Each row was made from one walk, in order. Every step used is in the known rows, and no mark comes twice. Write each row's walk.
Known rows:
patike -> vati -> kugov -> pasaga -> zote -> sunel: [-0.11 -0.86 -2.60 -0.12 -1.01 -1.42  1.90  0.96 -1.45 -2.00  1.42 -0.42
 -0.42  1.50 -0.91 -0.51 -0.76 -1.22 -0.19]
pasaga -> zote -> sunel -> patike -> vati -> kugov: [-4.72 -1.12  0.26  0.73 -1.05 -1.46  2.77  1.29 -0.50 -2.37  0.27  0.99
  0.14  1.49 -1.25 -1.23 -0.05 -0.02 -1.30]
vati -> kugov -> sunel: [-0.82 -0.09 -0.49  0.03 -0.87  0.33  1.08  0.63 -0.10 -1.52  2.21 -2.36
  0.31 -0.16 -1.43  0.35 -0.04 -1.05  0.52]
kugov -> pasaga -> zote: [ 1.20 -0.15 -1.64 -0.71  0.19  0.26  2.76  1.33 -1.18 -1.82  0.01  0.29
  0.02  0.07 -0.32 -1.04 -0.77  0.63  0.25]
zote -> sunel -> patike -> vati -> kugov -> pasaga: [-1.68 -0.81 -0.92 -0.24 -1.17 -2.49  1.72  0.59 -0.62 -0.85  1.47  0.03
  0.07  1.98 -0.45  0.18 -0.01 -0.21 -0.28]
pasaga -> zote -> sunel -> patike: [-4.94 -0.92  1.24  0.25 -0.48 -1.04  3.00  1.31 -0.23 -1.77  0.15  1.54
  0.30  0.91 -0.52 -1.26  0.04  0.86 -1.40]
kugov -> zote -> sunel -> vati -> pasaga: [-5.10 -0.66 -0.51 -2.30  0.87 -2.01  0.38  0.83 -0.17 -1.44  1.61 -1.29
 -0.47  1.41 -1.41 -0.12  0.18 -0.77 -1.80]
zote -> sunel -> patike -> vati -> pasaga: [-0.88 -1.22 -0.02 -0.35 -0.96 -2.30  1.55  0.65 -0.76 -1.25  1.53  0.93
 -0.66  2.69 -0.24 -0.16  0.74 -0.16 -0.98]
patike -> vati: [ 1.66 -1.55 -0.78 -0.23 -1.24 -0.06  1.37  1.03 -1.56 -0.03  0.91 -0.09
 -1.39  1.74 -0.55 -0.02  0.08 -1.16  0.16]
vati -> pasaga -> zote -> sunel: [-0.65 -0.58 -0.79 -0.49  0.17 -1.05  1.94  0.93 -1.08 -2.91  1.41  0.75
 -0.87  1.37 -0.30 -1.39  0.28  0.05 -1.58]
sunel -> vati -> pasaga -> zote: [-3.23 -0.80 -1.86 -0.78  0.16  0.28  1.10  0.73 -0.71 -2.42 -0.50 -0.14
 -1.06  0.04 -1.59 -1.90  0.20 -0.31 -2.30]
patike -> vati -> kugov -> zote -> sunel: [-2.08 -1.25 -1.20 -0.48 -0.91 -1.78  0.77  0.97 -1.03 -1.07  1.81 -1.59
 -0.73  2.24 -1.64  0.46 -0.19 -2.04 -0.37]
kugov -> sunel -> pasaga -> zote: [ 0.97 -0.33  1.20 -0.49  0.16  1.39  2.05  0.98  0.48 -1.96  1.13  0.03
  0.02 -0.10  0.29 -0.40  0.00  0.40  0.46]
pasaga -> zote -> sunel -> vati: [-6.66 -0.94 -0.23 -0.55 -0.11 -0.76  2.56  0.95 -0.31 -1.93  0.18  0.97
 -0.13  0.21 -0.65 -1.56 -0.56  0.22 -2.13]
zote -> sunel -> vati -> kugov: [-6.89 -0.73 -1.51 -0.89 -0.71 -1.67  1.18 -0.10  0.04 -0.21  1.33 -1.11
 -0.25  0.06 -0.60 -0.03 -0.49 -0.87 -1.66]
vati -> zote -> sunel: [-1.21 -1.18 -0.53 -0.47 -0.05 -1.85  1.69  0.68 -0.59  0.32  2.10  0.73
 -0.53  2.08  1.45 -0.99 -0.07 -0.29 -1.49]
sunel -> vati -> zote: [-3.36 -1.28 -1.64 -0.69 -0.09 -0.24  0.78  0.55 -0.34  0.20 -0.20 -0.32
 -0.85  0.42 -0.39 -1.70 -0.04 -0.56 -2.14]
patike -> vati -> zote -> sunel: [ 0.82 -1.83 -1.28 -0.30 -0.76 -1.89  1.51  1.07 -1.35 -0.05  2.18  1.00
 -1.20  3.13  0.83 -0.90  0.01 -1.16 -1.21]
patike -> zote -> sunel -> vati: [-1.65 -0.76 -2.38 -0.90 -0.38 -1.64  1.08 -0.24 -0.59 -0.45  1.88 -0.08
 -0.24  1.09  0.45 -0.91  0.24 -1.21 -0.44]
vati -> kugov -> zote: [-3.30 -0.51 -0.69 -0.44 -0.42 -0.54  0.53  0.80 -0.26 -0.92  0.69 -2.98
 -0.10  0.54 -2.16  0.47 -0.11 -1.42  0.00]
vati -> pasaga: [ 2.39 -0.53 -1.20 -0.71 -0.09 -0.05  0.85  0.44 -1.30 -1.29  1.11 -0.57
 -1.38  1.00 -0.26 -0.39  0.67 -0.47 -0.53]

Which walk is each row?
[-3.21 -0.68  1.03 -1.96  0.65 -1.23  0.98  0.63  0.40 -0.01  1.27 -1.05
 -0.33  1.51  0.29  0.81 -0.03 -0.35 -0.38] : kugov -> zote -> sunel -> pasaga
[-0.81 -0.27 -0.69 -0.97  0.35  0.50  1.28  1.16 -0.22 -3.40  1.69 -0.53
 -0.17 -0.04 -1.84 -1.46  0.35 -0.13 -1.20] : kugov -> sunel -> vati -> pasaga -> zote
[-1.31 -0.60 -0.16 -0.13 -0.02 -1.23  1.99  0.96 -0.84 -3.15  0.71  1.04
 -0.61  1.57 -0.55 -1.52  0.69  0.42 -1.53] : vati -> pasaga -> zote -> sunel -> patike
[-1.31 -0.18  0.22  0.61 -1.19 -0.03  1.25  0.79  0.20 -1.70  1.41 -2.02
  0.65  0.11 -1.87  0.18  0.50 -0.49  0.48] : vati -> kugov -> sunel -> patike
[ 1.03 -0.87 -0.29  0.60 -1.06 -0.62  1.36  0.39 -0.48 -0.36 -0.19 -0.07
  0.08  1.42 -0.64 -0.84  1.31 -0.13  0.81] : sunel -> patike -> zote
[ 1.22 -0.63 -1.42 -0.66 -0.23 -1.23  1.25 -0.58 -0.18  0.02  1.92  0.14
 -0.51  1.44  2.18 -0.19  0.37 -0.91  0.69] : patike -> zote -> sunel -> pasaga
[-5.35 -0.36 -2.41 -1.28 -0.36 -1.86  1.28 -0.02 -0.21 -0.79  1.43 -1.12
 -0.03 -0.03 -0.44  0.01 -0.82 -0.60 -1.33] : zote -> sunel -> vati -> kugov -> pasaga
[ 1.39 -1.79 -1.16 -0.46 -0.57 -1.57  1.31  0.71 -0.80  0.19  1.71  1.06
 -1.39  2.83  1.60 -0.70  0.01 -0.99 -1.08] : patike -> vati -> zote -> sunel -> pasaga
[-0.08 -0.07 -0.30 -0.08 -0.68  0.71  0.96  0.15  0.50 -1.31  1.63 -2.31
  0.03 -0.53 -0.38  0.56 -0.04 -0.84  0.60] : vati -> kugov -> sunel -> pasaga
[-1.91 -1.28  0.11 -0.02 -0.34 -2.15  1.74  0.91 -0.18  0.11  1.30  1.06
 -0.14  2.26  0.98 -1.18  0.51  0.24 -1.67] : vati -> zote -> sunel -> patike
[-3.34 -0.30 -3.30 -0.88 -0.49 -0.22  0.79  0.15 -0.32 -0.98 -0.23 -2.30
 -0.31 -0.97 -1.60 -0.38 -0.66 -0.82 -0.99] : sunel -> vati -> kugov -> pasaga
[ 2.46 -0.32  0.51  0.12 -0.60 -0.15  1.56  0.98 -0.09 -1.69  1.92 -0.46
  0.71  1.01 -0.94 -0.56  1.24 -0.05  1.11] : kugov -> sunel -> patike -> zote
[-0.64 -1.15 -0.46 -0.64  0.14 -1.43  1.48  0.28  0.09  0.55  1.59  0.85
 -0.77  1.67  2.58 -0.75 -0.03 -0.08 -1.34] : vati -> zote -> sunel -> pasaga
[-3.87 -1.30  0.83  0.37 -0.82 -1.25  2.94  1.48 -0.64 -2.04  0.28  1.77
 -0.06  1.60 -0.70 -1.31  0.02  0.40 -1.28] : pasaga -> zote -> sunel -> patike -> vati
[-0.65 -0.13 -1.51 -1.11  0.32 -0.87  2.92  1.19 -1.02 -1.93  0.97  0.69
  0.23  0.58  0.34 -0.89 -0.95  0.69 -0.06] : kugov -> pasaga -> zote -> sunel
[-0.82 -0.66 -0.61 -0.97  0.11  0.15  1.00  1.03  0.09 -1.45  1.97 -0.57
  0.01  0.32 -0.88 -1.23  0.21 -0.35 -1.13] : kugov -> sunel -> vati -> zote
[-1.63 -0.41 -0.23 -1.12 -0.17  0.70  1.21  0.84  0.05 -1.43  1.67 -1.05
  0.07 -0.33 -1.33 -0.35  0.10 -0.28 -0.31] : kugov -> sunel -> vati
[-2.12  0.05 -2.24 -0.22 -0.37 -1.00  2.27  0.67 -0.72 -2.12  1.04 -1.04
  0.42  0.19 -0.86 -0.48 -0.98 -0.37 -0.25] : vati -> kugov -> pasaga -> zote -> sunel
[-4.98 -0.44 -0.53 -0.76 -0.29 -1.69  0.69  0.60 -0.12 -0.80  1.66 -2.44
  0.10  0.98 -1.68  0.70 -0.21 -1.33 -0.48] : vati -> kugov -> zote -> sunel
[-2.04 -0.74  0.27 -1.13 -0.26 -0.84  1.74 -0.21  0.28  0.43  1.30  0.24
 -0.68  0.65  2.17  0.73 -0.28  0.03 -0.52] : zote -> sunel -> pasaga
[-3.92 -0.75 -1.38 -1.55 -0.02 -1.73  0.98  0.00 -0.44 -0.98  1.70 -0.14
 -0.89  0.84 -0.13 -0.54  0.04 -0.42 -2.08] : zote -> sunel -> vati -> pasaga
[-1.25 -1.24 -1.15 -0.66 -0.81 -1.33  0.61  0.54 -0.45 -0.79  1.43 -1.59
 -0.90  2.17 -0.74  0.64 -0.17 -1.92 -0.23] : patike -> vati -> kugov -> zote -> sunel -> pasaga
[-5.77 -0.88 -0.70 -1.39 -0.39 -1.41  1.44  0.27 -0.07 -0.09  1.20 -0.10
 -0.43  0.32  0.03 -0.21 -0.37 -0.35 -1.72] : zote -> sunel -> vati
[ 0.93 -0.99 -0.94  0.44 -1.06  0.32  1.48  0.99 -0.46 -2.22  1.43 -0.90
 -0.59  1.00 -1.03 -0.39 -0.17 -1.35  0.17] : patike -> vati -> kugov -> sunel -> pasaga -> zote
[-2.25 -1.35  0.64 -0.23 -1.24 -2.09  1.87  0.71 -0.51 -0.20  1.18  0.93
 -0.34  2.16 -0.07  0.10  0.42 -0.10 -0.63] : zote -> sunel -> patike -> vati
[-2.28 -1.02  0.51 -1.33  0.17 -2.52  0.84  1.24 -0.54 -1.67  1.48 -0.50
 -0.44  3.03 -1.58  0.05  0.83 -0.51 -0.91] : kugov -> zote -> sunel -> patike -> vati -> pasaga
[-3.09 -1.18  0.02  0.17 -1.51 -2.33  1.67  0.65 -0.43 -0.75  1.31  0.13
 -0.20  1.94 -0.56  0.24  0.34 -0.50 -0.62] : zote -> sunel -> patike -> vati -> kugov
